Known rows, with every step that occurs
puvi, lamo, megaf, gigop: [ 17  30  21   6  -4 -14  22   5   1   4 -17  -7 -12 -14  33  28  11  -3
  12 -16  -3  -2  39  24 -12  -9   0 -22 -22 -16  20  23  11 -17  33  -7
   8  13   9]
mugisu, nuto, satu: [-12   2  -5 -35  20  11  -4   3   1   7 -31  23  25  -8   3  12 -10   5
 -20  18  -7  17  26 -26 -19  -5  -6   3 -10  -5  -1 -16   7  -3  -5  17
  -8   3 -12]
nuto, satu, gigop, megaf, mugisu: [ -1  18   7 -20  23 -24 -19  17  26 -12 -37  25   9  -4  26   7  17   9
 -11  13 -11  53  24  19 -43  17   3  25   4 -33   8  -3   7  -9  -9  -9
   2  12   5]
lamo, gigop, mugisu, nuto, satu: [-20 -10  -8 -33  41 -12 -20   4  26   4 -29  -1  19  -7   6   6  -1  28
 -23 -16 -21  33  17 -13 -36   0   8 -12 -12  17  -5  -2  10 -17 -17  -5
   1   3 -33]
lamo, gigop: [  6   4  -4 -17   3 -13 -16   2  13  -6 -10  -8  20   4   7   3  -8  10
   4 -33 -22  15   9  -4 -13  -4  16 -10 -23 -10  -9   7  13   7  -5 -15
  -2  -1 -18]
satu, nuto, zupi: [ -3  19 -23 -12   5   5   9   3  12 -12 -28 -17  17  -7 -11 -13  -7  -3
  -9  -8 -16   7  17 -21 -19  17 -17  -7 -25 -20  -4  -2  27  23  17  20
   1  -9 -23]
megaf, gigop, mugisu: [-11   3 -13  26  34   4 -21  -2  27   2 -28 -10   9  -1  26 -17  -3  32
   4 -22 -31  23   6   4  -3   4  25 -23  -8 -10  -2  17   1 -25  11 -17
  -3  23 -13]
lamo, megaf, gigop, satu, puvi, mugisu, nuto, zupi: [ 33  47  -7 -31  20 -46   1  10  33   2 -65   6   8 -59  11  -2  11  11
 -23 -25 -10  15  40 -18 -22  13  15  -3   6 -36  32  38  26 -37  47  30
  -3  16  13]
lamo, gigop, mugisu: [ -9  -7 -18  -6  24 -24 -26  -4  22  -1 -19 -22  12   2   3  -5  -1  27
  -3 -46 -28  30  -2   3 -20   5  22 -20 -20   6  -8   9   9 -14  -9 -25
  12   5 -29]
megaf, lamo, gigop, mugisu, nuto, zupi: [-13  -9 -29 -17  37 -39 -28  15  21   3 -38  -1   0 -18  13   1  -6  21
 -18 -44 -46  21  16 -29 -53  29  20 -26 -30   9   9  -6  39 -20   9  11
   0 -16 -40]
lamo, mugisu: [-12   0  -7  -6  25   0 -22  16  -4 -11  -8 -24   8 -10 -10 -15  -4   6
 -14 -14 -11  30  11  -1 -20 -11   4  -1 -23 -26  -9  -1   9  -7   9  -4
  -5   5   0]
satu, puvi, nuto: [ 22  26 -10  -6  12 -26  19 -16  -9  -6 -31 -11  15 -25 -11 -11  -2   0
  -6 -14 -10  -3 -13 -10  -7   4  27   0  -9 -25   6   3  15 -23  24   2
   7  -3 -16]
mugisu, megaf, nuto, gigop, satu, puvi: [ 20  25 -17  21  17 -26  13   0  57  23 -62  19  56 -12  -3  25 -14  15
 -15  -7 -11 -13   7 -25 -15 -20  26  -6  16 -18  18  12  22 -16  16   0
  -4 -26  11]
gigop, satu, puvi, lamo, mugisu, nuto: [  8  -5   9 -13  46 -34  -1  24   8  24 -38 -17  11 -26 -17   1   7  -5
 -25  -8  -8  25  13  -9 -38 -10 -14 -23  17 -16  18  12  25 -25  22  -5
  -4   6   2]
nuto, puvi, mugisu, megaf: [ -5  22 -15 -37  -3 -34   5 -19  16  -7 -29  -8  11 -32 -18  20  20  19
 -32 -13  -6   6   6   5   0  15 -20  -2 -44  -1  15  38  29 -30  22  15
  27   5  -9]
satu, puvi: [  8   6  -9 -14   6 -17  10  -2  -6  -3 -30  -6  23  -8 -10  -7  -2   1
  -3 -23  -2   7   1 -10  -7   5  15  -6   7 -26   4   3  10  -4   4  -3
  -6  10  -7]
nuto, puvi, lamo, megaf, gigop: [  1  46  12  -5  -1 -21  29  -1  11   0 -18 -17 -12 -14  27  18  11   3
   3 -14   4 -23  32  24   1  -1 -17 -23 -25 -16  25  46  33 -33  26   1
   2 -12   5]
megaf, mugisu: [  4   3 -15  -7  16 -11 -25 -14   0   1 -34   0   9 -20   0 -14  -7  -2
  -3 -13 -16  26   9 -15 -15   6  18 -12 -21 -36  10  -3  -4  -1   0 -22
  14   8  -9]
nuto, satu, gigop: [-22   2   3 -19  23   1 -18  18  28  -4 -28  22  12  14  21  -8   4  26
  -9  10 -13  34  22  -3 -24   0  -6  12  -6 -23 -12  -9  15   4   0   2
 -18  24  -6]
gigop, satu, megaf: [ 31  -9  -2  -6  22  -3 -12 -15  27  21 -35   2  22  -4   4   3 -26  -7
  10   1  -9   3   1 -10 -27 -19 -21  27   3   1  -5   7  16   4   5  -1
   6   8   3]
megaf, lamo, gigop, satu, nuto: [ 28  11 -20  27  15 -24 -10  17  34   8 -45  -6  24  -8  17   4 -16  12
   1  -4 -48  -2   8 -16 -58   0 -21 -36   9   2   0  -7  29   2  -6 -17
 -15  -7  -2]
puvi, mugisu, megaf, gigop: [  8  28  -4  -2  -4 -12  -2 -10  21  -7 -27   0  16 -33  15  23  18  22
 -16 -15 -23  23  19   5   1   4  15  -7 -29 -10  14  33   3 -19  39   1
   6  35   6]
gigop, satu, nuto, puvi: [  5  22 -26   8  18  -8   3  -3  38   7 -47 -11  30  -1  -7 -19 -15  10
  -9   9 -22  -8  -5  -9 -20   4 -47 -17  13  -7  -4  22  34  -7  -6  -2
  -4  -6  -3]
mugisu, nuto, zupi: [ -4   0 -19 -38  18  -7  -8   6   6   4 -33   9  16 -11  -1   0 -11  -3
  -9 -14 -20  14  24 -31 -10  10   2   4 -32 -17   6  -5  26   5  18  30
  -1  -5 -31]
lamo, mugisu, megaf, nuto: [ -7   6 -14  15  21 -13 -12   2  10 -11 -17 -11  32 -30 -14  20 -11   0
 -17  -8 -18  21   4 -24 -38 -16  23 -10 -28 -12   8   3   9 -27  30  -5
   8  -6  -6]
gigop, satu, puvi: [ 24  -2 -14  -1  18 -22  -6   3  22  15 -50   9  27  -9  -8 -10  -5  10
   0  -8   3  10  -2 -13 -15  -1   5  -5  30 -28   7   3  14  -2   5 -12
  -2  14   8]
nuto, lamo: [  0 -14  -2 -17   8   3  -7   3  12 -12 -26   9  -3 -10   5 -16 -10  20
   3 -12  -7   0  27   4  -1   7   4 -20 -16 -19   9 -15  10  -1  15  16
  17  -6 -12]
nuto, puvi, mugisu, megaf, lamo, gigop: [  0  23 -16 -25 -10 -58   2  -6  21 -13 -31  -7   2 -37  -4  30  19  32
 -34 -26 -29  -1   9   2 -31  23 -10 -22 -44   6  23  33  43 -37  10   5
  14 -16 -13]
puvi, lamo, mugisu, megaf: [ -9   0   6 -11  17 -21   0  18  -3   4  -5 -25   4 -20 -18  34  23  -5
 -23 -20   1  26  20  14 -25 -13 -12  -8 -36  -2  21  13  23  -2  30 -18
  23   7  -2]
megaf, lamo, mugisu, nuto, gigop: [-13  10  -8   1  30 -10  -3  46   0  12 -29  -2  10 -11  13   3 -10  12
 -25  -7 -42   2  21 -15 -44 -17   2 -19 -27 -17  -1  -2  26 -25   3  23
 -32 -30   5]
lamo, gigop, satu: [ 19  -2 -11  -6  19 -12 -31   4  42   9 -34   5  25  10  13   0 -10  16
   4 -18 -17  11   9  -5 -19  -8   8  -9   1 -11  -3   5  19  10  -5 -23
   1   4  -5]
satu, puvi, lamo, mugisu, nuto: [ -6   3  14 -26  30 -33  18  23 -19  12 -15 -32   6 -29 -20   7   8  -9
 -24 -28 -10  24   7  -2 -29  -4 -10 -25  -6 -15  13  14  21 -27  22   1
  -6  -1  -9]
lamo, mugisu, megaf, gigop: [ -2  15  -9  24  13   3 -18  23  22 -17  -7 -16  20 -18  13   5   9   6
 -12 -25 -15  25  15   2 -16 -16  20  -9 -17 -25  20  28  12  -7  25 -18
 -16  19  10]
lamo, megaf, nuto: [ 15  26  -7   5   8 -24   9 -12  -7  -7 -32   5  17 -27   2  22 -23  -9
   5  -7 -12  -7  21 -20 -29 -14  19 -10 -23 -14  10  -5   0 -31  23   5
  11  -6  -4]

Rows
[  7  20   1 -23   6 -12  19  21  13   9 -26   8  33   9  20  36   0  -7
  -2  -5 -20   1  21  20 -14 -12  -3  17 -15   4  -1  12  25 -12  -7  31
 -10 -24  -1] : mugisu, nuto, gigop, megaf
[  3 -11  -1  -9  30 -17 -15  -2  21   1 -30  -9  -1 -14  20  11 -12  26
 -12 -11 -20  16   5  -8 -65   0  -1   9 -10  23  -4  -7  21 -12 -17  -2
   4 -13 -21] : nuto, satu, megaf, lamo, gigop, mugisu
[ 46  43 -18  30  16 -27   6  -8  44   3 -51   7  36 -31  10  12  10   9
  -3  -6 -12  -8  -8 -13  -7  -9  37  -5  20 -22  36  31  19 -24  40 -18
  -2  18  10] : mugisu, megaf, gigop, satu, puvi, nuto
[ 14  33 -24 -10  10 -29  11 -15  40   3 -51 -17  27 -37 -25  10  12  15
 -33   3 -21   8   1  -4 -21  10 -55 -14 -10   8  11  42  36 -24  19   8
  26  10  -3] : gigop, satu, nuto, puvi, mugisu, megaf
[-16  21 -14   2  17  -4   2 -29  21  -4 -33  -1  18  -7  -2  -6 -30  13
  -7   1 -24 -13  -5 -28  -7   9   1 -15 -21 -13  -3  10  26 -39  13  11
  -1 -27 -18] : megaf, nuto, puvi
[-25  11   4 -19  28 -15  -1  13   5   3  -8 -33 -16  -7 -15  -9   7  14
 -24 -11   0   7  11  18 -10   5 -27 -15 -31 -22   5  30  41 -24  16   1
   6 -22  -8] : nuto, puvi, lamo, mugisu
[ 29   5  -2  -8  17 -40 -26 -15  61  -8 -54  14  13 -40  -1  25  -5  40
 -22 -19 -30  15  28 -11 -30   7  22 -25 -14   0  22  10  18 -32  36   7
  40  -8  -9] : puvi, mugisu, megaf, nuto, lamo, gigop, satu
[ 27  27 -26  -9   7 -48 -12  11  51  -2 -55  -5  16 -45  -2  28  18  20
 -36 -17 -40  19  24 -17 -60  25 -16 -16 -23   2  21  11  49   7  30  10
  23  -5  -8] : puvi, mugisu, megaf, lamo, gigop, satu, nuto, zupi
[ -5  31  -8   6   2  10  27  16  20   9 -25 -18  33   7   7  -5 -14  10
  -6 -10 -31  -8  15   0  -8 -11 -19 -15 -18  -7 -19   6  15  13  -8  10
 -11 -17  -3] : satu, nuto, gigop
[  3  24  10  14  10 -25  18  25  13  -1 -12 -34   9 -31  -3  20  29   0
 -21 -36   1  20  16  13 -16 -10  12 -24  -1 -23  31  36  23 -20  38 -22
  -7   9  13] : satu, puvi, lamo, mugisu, megaf, gigop
[  1  21  23 -42  30 -49   3  21   3  18 -39  19  -8 -34  24  26  18  -9
 -23   2 -14  40  50   0 -58  -1 -17 -13 -18 -20  27   3   6 -21  15  -9
  12  18  -3] : puvi, lamo, megaf, mugisu, nuto, satu, gigop
[  3  31  20  -3  26 -28  21   9  10   4 -38 -16 -14 -30  15  14  25  27
 -18 -14  23  13  37  17 -21   7   9 -20  15 -10  27  18  10 -35  22 -11
  10  11   9] : nuto, satu, puvi, lamo, megaf, gigop, mugisu
[ 10  43  19 -34  10 -37  11 -12  22 -26 -37  -2  14 -30  -3  34   8  29
 -32  -4  -3  27  13   5 -33  21  31   6  11 -12   0   8  13 -43   8  22
  13 -21   3] : lamo, gigop, megaf, nuto, satu, puvi, mugisu
[ 15  19   0 -26  24 -13   8  -6  14  29 -35  -6  24 -24  12   2 -27 -23
  -9 -20 -39   2   8 -21 -28 -23  -1  11 -27 -10   1  16   5  -5 -13   8
  -5 -26  -7] : satu, megaf, mugisu, nuto, gigop
[ 19  37   6  -4  24 -30  15   4  33  24 -40   6   1 -20  28  24   2   0
  -1   0  -9 -20  35   6 -17  -7 -28 -28   0  -4  37  50  38 -43  29   1
  -2  -8  12] : mugisu, nuto, puvi, lamo, megaf, gigop, satu
[  5 -14  -1 -34   8 -15  -7  16  19  -8 -21   0   7  -8  11  -4 -11  10
   0 -39 -34   4  29  -9 -17   1   9 -31 -18   1  12  -2  16  -9   1  11
  -4 -16 -30] : mugisu, nuto, lamo, gigop
[-21 -17 -13   3  40 -25 -21   8  31  10 -29  -5   5   6  13 -21   4  27
   0 -32 -40  49   0   8 -29  18   2 -12 -14  -7 -12   8   8 -22   8 -14
   0  41 -23] : satu, gigop, mugisu
[  8  -3 -19   9  -7 -24   1   2  -1  -2 -30  14  18 -20   4  35   5   0
  -6  -5 -21  -2  15 -10 -35   3   1 -12 -23   2  28 -11  22  -3  18  -6
  11  10  -4] : mugisu, megaf, lamo
[ 15   3 -20   2  -8 -36  -7   9  11  -8 -23   4  20 -18  11  42   7   3
  -3 -30 -29   1  13  -7 -40   0  15 -20 -27   6  24   1  28   0   5 -20
   3  -3 -14] : mugisu, megaf, lamo, gigop
[  6   6  -4  10  15 -25  -7  34 -17 -21 -20  -5  -3 -14   6  20   8  -1
  -5   1 -14  23  16  21 -56   5   0  10 -10 -14   8  -3  25 -26  11   9
  -1 -12  14] : gigop, megaf, lamo, mugisu
[-12   6 -13   2  32 -17 -17 -17  44  -7 -34   3  31 -20   1  33  -5  35
 -27 -13 -17  27   9 -23 -42  -3  31 -11 -16  21   7  -6  10 -22   1 -17
  25 -12 -28] : lamo, gigop, mugisu, megaf, nuto, satu
[ 17  12  -8 -18  16 -32  -5  -5  -7  -2 -37   9  19 -24   7  25  -1 -26
   1  -3 -32  27  15   2 -34   9   6   0 -11 -15  19   4   2 -20  -3   0
  13  -2  -8] : gigop, megaf, mugisu, nuto
[  4   0   6 -32  11  17   3 -13   6   0 -24   7  14  -7   3   9 -16   2
  -8  16   9   8  16 -13 -26 -12 -16  31 -13  -2 -12  -6  11  13  -4  15
  -2  -2  -5] : nuto, satu, megaf
[ 33  25  -3 -16   5 -27  16   3  -8 -30 -27   7 -18 -36   1  -2  -6   2
   0 -14  -1 -22  34  12 -15  -6  17  -5 -32 -15  20  -4  11 -30  39  21
  35 -14  -9] : puvi, nuto, lamo, megaf
[ -2   9 -24 -35  24 -17 -26  -5   9   7 -47   6  12 -31  -3 -13 -16 -10
 -15 -16 -26  28  22 -41 -20  18  17  -7 -33 -33  18  -4  15   4  14  10
  10  -9 -27] : megaf, mugisu, nuto, zupi
[ 23  13 -17  30  11   1 -20   2  49  12 -44  18  39  -7  21  20   5  12
   9   3 -13   6  17  -5  -9 -18  10  -8   8 -12  26  22  13   0  23 -23
  -7  22  14] : mugisu, megaf, gigop, satu
[ 20  46  -5  -8   8 -16  32   2  10   4 -34  -9  18 -10  -1  -9  -7  16
 -14 -14 -11 -19  -5  -3   6 -10  34  -2 -12 -29  -5   8  21 -18  15  16
  -6 -28  -4] : satu, puvi, nuto, gigop
[ 12  12  15 -26   0 -38  20   4   6   8 -16 -26   3  -6  -4  14  10   6
  -6 -46  -7   9   7   8 -11   7   9 -28  -5 -10  10  15  25  -3   9 -15
   4  -7 -14] : satu, puvi, lamo, gigop
[ 27  55  -2  -6   9 -25  10  -2  13  -4 -39   5   9 -13  12  12   4   0
 -10   0 -19   2   6  23  -8   0  35  21 -29 -30   8  10  13 -21   6   8
  27 -37   3] : puvi, nuto, gigop, megaf, mugisu
[ -4  41   7  34  40   3   4  23  52  14 -33 -39  -1  -7  11 -23  -1  19
 -20   5 -23   5   9  13 -23  -4 -47 -33  12 -19   4  49  46 -25  22 -13
 -18 -17  12] : megaf, gigop, satu, nuto, puvi, lamo, mugisu
[-14  31  -6 -18  17 -16  -1 -36  17  -4 -35  -7   1 -26  -9  -4 -14  30
 -25  -1 -29   5   0 -17  -3  22   2 -13 -34 -18  -8  20  20 -58  28  30
  15 -17 -15] : megaf, nuto, puvi, mugisu
[-14  -2  13 -14  24 -10  -8  18 -10   6  -9 -28 -11  -8  -9   3   4   5
 -17  -9  -3  27  17  17 -21  -4 -10 -13 -28 -18  -1   5  17  -7  24  -6
  10  -2  -5] : puvi, lamo, mugisu
[ 24 -13  -7   4  46 -21 -22  21   9  20 -38  -5  12 -32   6   8 -25 -16
  -9   8 -42  14   6 -25 -78 -20 -24   8   1   3   7   0  26 -27  11   9
 -18  -1   7] : gigop, satu, megaf, lamo, mugisu, nuto
[-13  -4 -10 -14  33  -8 -16  21 -11  -3 -13 -17  15 -16  -6  -6  -8  -7
 -17 -14 -26  29  15 -17 -30 -13   0  -9 -22 -15  -6   4  10 -21   7   2
 -15   8 -13] : lamo, mugisu, nuto
[ 19  20   7 -32  12 -49  11  -1 -24  20 -33  -4  -6 -50   6  32   5 -34
 -11 -15 -16  15  36  -1 -39  -7  -7 -27 -34 -13  35   8   1 -21  17 -11
  34   2 -12] : puvi, lamo, megaf, mugisu, nuto
[ -2  -6  -3   6  16   4  -3 -13  19 -12 -34  13   3 -14   8 -10 -32  22
   2  -6 -27  -6  24 -21 -12  10  21 -24 -13 -14   5 -18   6 -26  30  23
  14 -20 -18] : megaf, nuto, lamo
[  9  40 -17  34  19  13   2   1  58   5 -46 -13  28   0  19 -26 -15  19
   3  13 -32 -15   6  -9 -10   2 -33 -26  23 -19   0  39  35 -18   1  -8
 -25  -6   8] : megaf, gigop, satu, nuto, puvi
[ 17  13  24 -27  -7 -30  15   6   8  -2  -6 -14  -2  11  17  46  19  -5
   7 -30  -8  15  18  43 -18   5  -5   2 -19  11   8  15  31  -1   5  -7
  23 -14  -7] : puvi, lamo, gigop, megaf
[ 19  20 -13 -10  33 -33  -8   9  38  40 -70  16  40 -21   5 -15 -12   3
 -16 -15 -25   6  11 -29 -20 -10  16 -16  23 -37  17  11  12 -12 -11 -11
 -10 -15   8] : megaf, mugisu, nuto, gigop, satu, puvi
[ -5 -13 -20   9  26 -34 -22   5  16  -1 -30 -12  -1  -6  16   1  -3  31
  -5 -35 -41  20   1  -2 -46  15  17 -36 -19   8   3  -6  17 -24  -7 -19
   3   1 -24] : megaf, lamo, gigop, mugisu
[-28   3  -4   7  39 -52  11 -14  52  17 -34 -14   5 -12   1  21   9  28
 -20 -21 -39  19 -10  -1 -34  25 -16 -32 -29  17  19  34  40 -56  38 -11
  26   0 -33] : satu, gigop, mugisu, megaf, nuto, puvi, lamo
[-17   9 -31  13  29 -30  -2 -34  34   2 -36 -12  28 -24 -16  15  -9  22
 -18 -17 -23   3 -11 -22 -20  13   5 -19 -24  13  16  19  24 -52  16  -6
  28 -12 -32] : gigop, mugisu, megaf, nuto, puvi
[-16   3 -14  -3  28  -3  -4   5  26  13 -31  -8  14  13   8 -12  -6  39
 -11 -25 -20  11   8   8   0  -5  12  -4 -25  -5 -13   7   9 -12 -10   2
   8 -11 -12] : nuto, gigop, mugisu
[  3   7   3 -10   7 -28   3  18  20 -12 -19  11  11  15  23  15  15   1
  16 -17 -26  35  11  31 -27   9  -6  21  -6  -9  -5  14  21 -12   8   2
  -5  23   0] : satu, gigop, megaf
[ 21  20  -8  26  20  -5  -8   5  40  11 -53   6  26  -2  20 -18  -3  17
   8 -13 -11   3   8 -12  -3  -3  20 -16  38 -39  11  20  14 -11  12 -16
 -24  19  16] : megaf, gigop, satu, puvi
[ 22  24  -3 -19   5 -39 -15   2  12 -14 -25  -6  13 -11  16  19   5  -5
   4 -30 -22  32  12  21 -28   8  27   2  -8 -21  12  12   6  -3 -16 -26
  20 -11  -6] : lamo, gigop, megaf, mugisu
